Each row comes from the steps of one path. Every step used is in the known rows, and no mark comes twice. Write the path behind each row, first mark first.
In the rows, 128 means zero.
Known rows:
pumek, karer: [144  99 101 118 114 108 184  94 100 105 127 138 141 102 137 147  92 130
 118 101  84 124]
karer, podu, vobo, maman, segu: [104 122 142 139 157 187  94 151 120 110 175 103 115  83 118 178 120 129
  96 110 152 116]
segu, pumek, mibu, podu: [134 115 143 118 123 129 130 111 138 186 146 124 149 163 138  96 149 124
 170 172  89 145]
podu, karer, pumek: [ 89 158 102 181 137  59 177 107 119 166 109 146 166 160 179 113 144 193
 141 158 140  60]
segu, pumek, karer: [173 103 135 112 143 140 152 109 106 123 127 167 174 138 164 133 112 153
 178  93  74 179]
maman, tozosed: [136 152 115 126  89 115 128  94 125 145 159  98  90 131 127  89  93 123
 147 115  88 129]
vobo, maman: [119 143 119 148  67 110  82 117 177 104 108 159 112 116  84 148  83 113
 117 135  89  82]
vobo, podu, mibu: [ 98 164 147  86 147 118 156  94 196 131 156  89 105 143  92 134 146 116
 110 138 101  72]
maman, vobo, podu, mibu, pumek, karer: [150 125 118 116 154 149 159 115  93 128 145  88 105 130 125 122 163 106
 115  70 179 108]
segu, pumek, karer, podu, vobo, maman, tozosed: [171 122 155 119 147 190 121 135  88 130 147 158 167 118 178 149  93 170
 181  72  90 197]
maman, vobo, podu, karer, pumek: [127 148 134 150 130  89 182 124  95 163 127  71 135 151 142 119 150 122
 137 106 178  46]
segu, pumek, mibu, podu, vobo, maman: [134 129 162 122 138 154 100 138 161 169 136 161 144 143 132  99 138 126
 172 175  97 135]
pumek, karer, podu, vobo, maman, segu: [132  89 122 134 149 178 150 140  83  93 158 124 140  74 142 177 101 151
  92  86 128 136]
karer, pumek: [131 134 129 170 113 109 123 100 127 152 127 136 140 153 141  92 133 151
 157 130 101 101]
podu, vobo: [121 142 146 108 194 144 129 137 146 108 156 146 106  89 117 134 123 101
 130 128 130 102]
mibu, podu, karer: [ 80 185 109 109  90  61 199  86 152 149 112  99 150  98 120 140 148 136
  77 207 146  99]
mibu, podu, karer, pumek: [ 87 189 118 138  89  64 192  88 144 168 103 111 166 118 142 110 160 166
 101 206 145  98]
tozosed, maman, segu, pumek, mibu, podu: [155  93 142 132 101 123  92 178 160 123 110 134 107 162 106 107 150 132
 131 152 117 177]
mibu, pumek, karer, podu, vobo, maman: [107  99 103 127 153 165 112 117  48  82 111 146 175  91 168 150  89 132
 124 101 157 197]
vobo, maman, segu, pumek: [145 116 136 158  97 156  55 145 176 106 123 160 128 133 106 110 121 154
 134 130 100 127]
podu, karer, pumek, segu: [ 93 135  90 173 168  63 172 121 125 161  96 143 179 184 180  88 141 210
 126 156 139  67]
tozosed, maman: [142 126 129 122  90  83 105 153 159  90  89 155  95 141  91 163  99  97
 127 115 106 139]

Write each row's path:
[ 94 113 109 126  90  93 157  96 140 182 152  85 109 136 104 101 139  94
 109 200 102  82]	pumek, mibu, podu
[180 118 123 142  90 103 103 174 121 105 100 138  67 138  92 164 124  80
 124  69 155 123]	tozosed, maman, vobo
[117 112 103 128 139 174 108 115  41  95 119 137 162  97 179 126  80 143
 136  94 148 211]	mibu, pumek, karer, podu, vobo, maman, tozosed
[138  92 133 136 152 132 116 119 125 181 155 142 142 184 153 100 136 130
 194 138  81 128]	segu, pumek, mibu
[158 113 125 114 145 123  96 178 137  96  86 123  91 176  99 125 143  99
 111  78 177 146]	tozosed, maman, vobo, podu, mibu, pumek, segu
[145 139 137 126 102  71 147 172 128 110  83 111 100 151 105 168 120  89
 122  95 167  94]	tozosed, maman, vobo, podu, karer
[130 168 149 128 138 158  81 149 167 105 140 167  91  88 112 114  87 120
 140 125 108 102]	podu, vobo, maman, tozosed
[136 105 130 143 113 100 119 181 156 134  97 141 122 168 129 114 158 158
 127 167 139 156]	tozosed, maman, segu, pumek, mibu, podu, karer
[111 125 122 166  89 127  95 144 174 148 116 144 143 143 123  96 144 174
 116 187 122 100]	vobo, maman, segu, pumek, mibu, podu, karer
[164 127 149 115  91  94 120 171 132  99  96 104  83 144  82 162 114  64
 128  80 147 115]	tozosed, maman, vobo, podu
[120 146 144 176  93 132 108 125 143 192 134 134 117 148 142  44 134 156
 157 181 101  88]	karer, pumek, mibu, podu, vobo, maman, tozosed
[130 110 152 151 185 185  68 179 169 119 150 173 111 118 123  98 133 140
 147 144 123  99]	podu, vobo, maman, segu, pumek, mibu
[172  77 137 134 119 148 107 179 112  92 114 139 130 146 135 162 125 153
 132  84 119 206]	tozosed, maman, segu, pumek, karer, podu
[101 139 145 129 152 171 100 138 119 118 164 118 121  83 119 195 103 112
 110 109 138 112]	karer, podu, vobo, maman
[145 130 143 114 118 117 156 121 107 133 151  56 101 125  95 132 131  64
 125  87 154  73]	maman, vobo, podu
[113 127 131 129 134 104 157 113 134 197 136 129 166 169 162 101 158 151
 164 189 109 126]	segu, pumek, mibu, podu, karer
[120 124  79 129 173 152 131  91 121 115 138 170 118 132 153 116 166 168
 106 106 143 153]	podu, mibu, pumek, karer
[106  87  85 123 139 141 143  88  27 103 121 113 181 109 176 145 100 131
 122  98 149 208]	mibu, pumek, karer, podu
[113 184 156  96 104 135 118 125 191 105 119 138 117  56  77 135 124  96
  90 188 128 117]	mibu, podu, vobo, maman
[ 90 129  95 133 165 170 112  90  95 145 180  99 117 131 146 168 168 147
  96 102 168 156]	karer, podu, mibu, pumek
[155 132 135 120 123 119  99 168 133 100  93 125  80 153  98 147 146  89
 123  79 178 142]	tozosed, maman, vobo, podu, mibu, pumek
[ 85 157 136  87 162 126 134  92 163 119 138  93 128 147 112 113 147 117
 119 142 131 117]	vobo, podu, mibu, pumek
[135 121 159 110 163 148 127 131 142 180 154 138 145 145 143  94 155 122
 174 172 105 146]	segu, pumek, mibu, podu, vobo
[128  91 101 121 117 133 189  93  59 120 153  99 151 100 150 191  94 134
 106  81 103 144]	pumek, karer, podu
[118  94  82 122 136 121 139  90  59  90 101 144 172 113 165 111  98 126
 131 113 134 193]	mibu, pumek, karer
[134 165 169 103 125 168 100 144 189 109 129 144 131  69  91 111 149 125
 107 182 134 152]	mibu, podu, vobo, maman, segu, pumek
[113 174 154  80 136 131 153 113 165 119 141 114 119  59  92 129 143  91
  92 185 137 130]	mibu, podu, vobo
[168 117 126 117 121 123 126 165 112  90  86 134  93 146 112 150 135 100
 121  65 170 153]	tozosed, maman, vobo, podu, mibu, pumek, karer
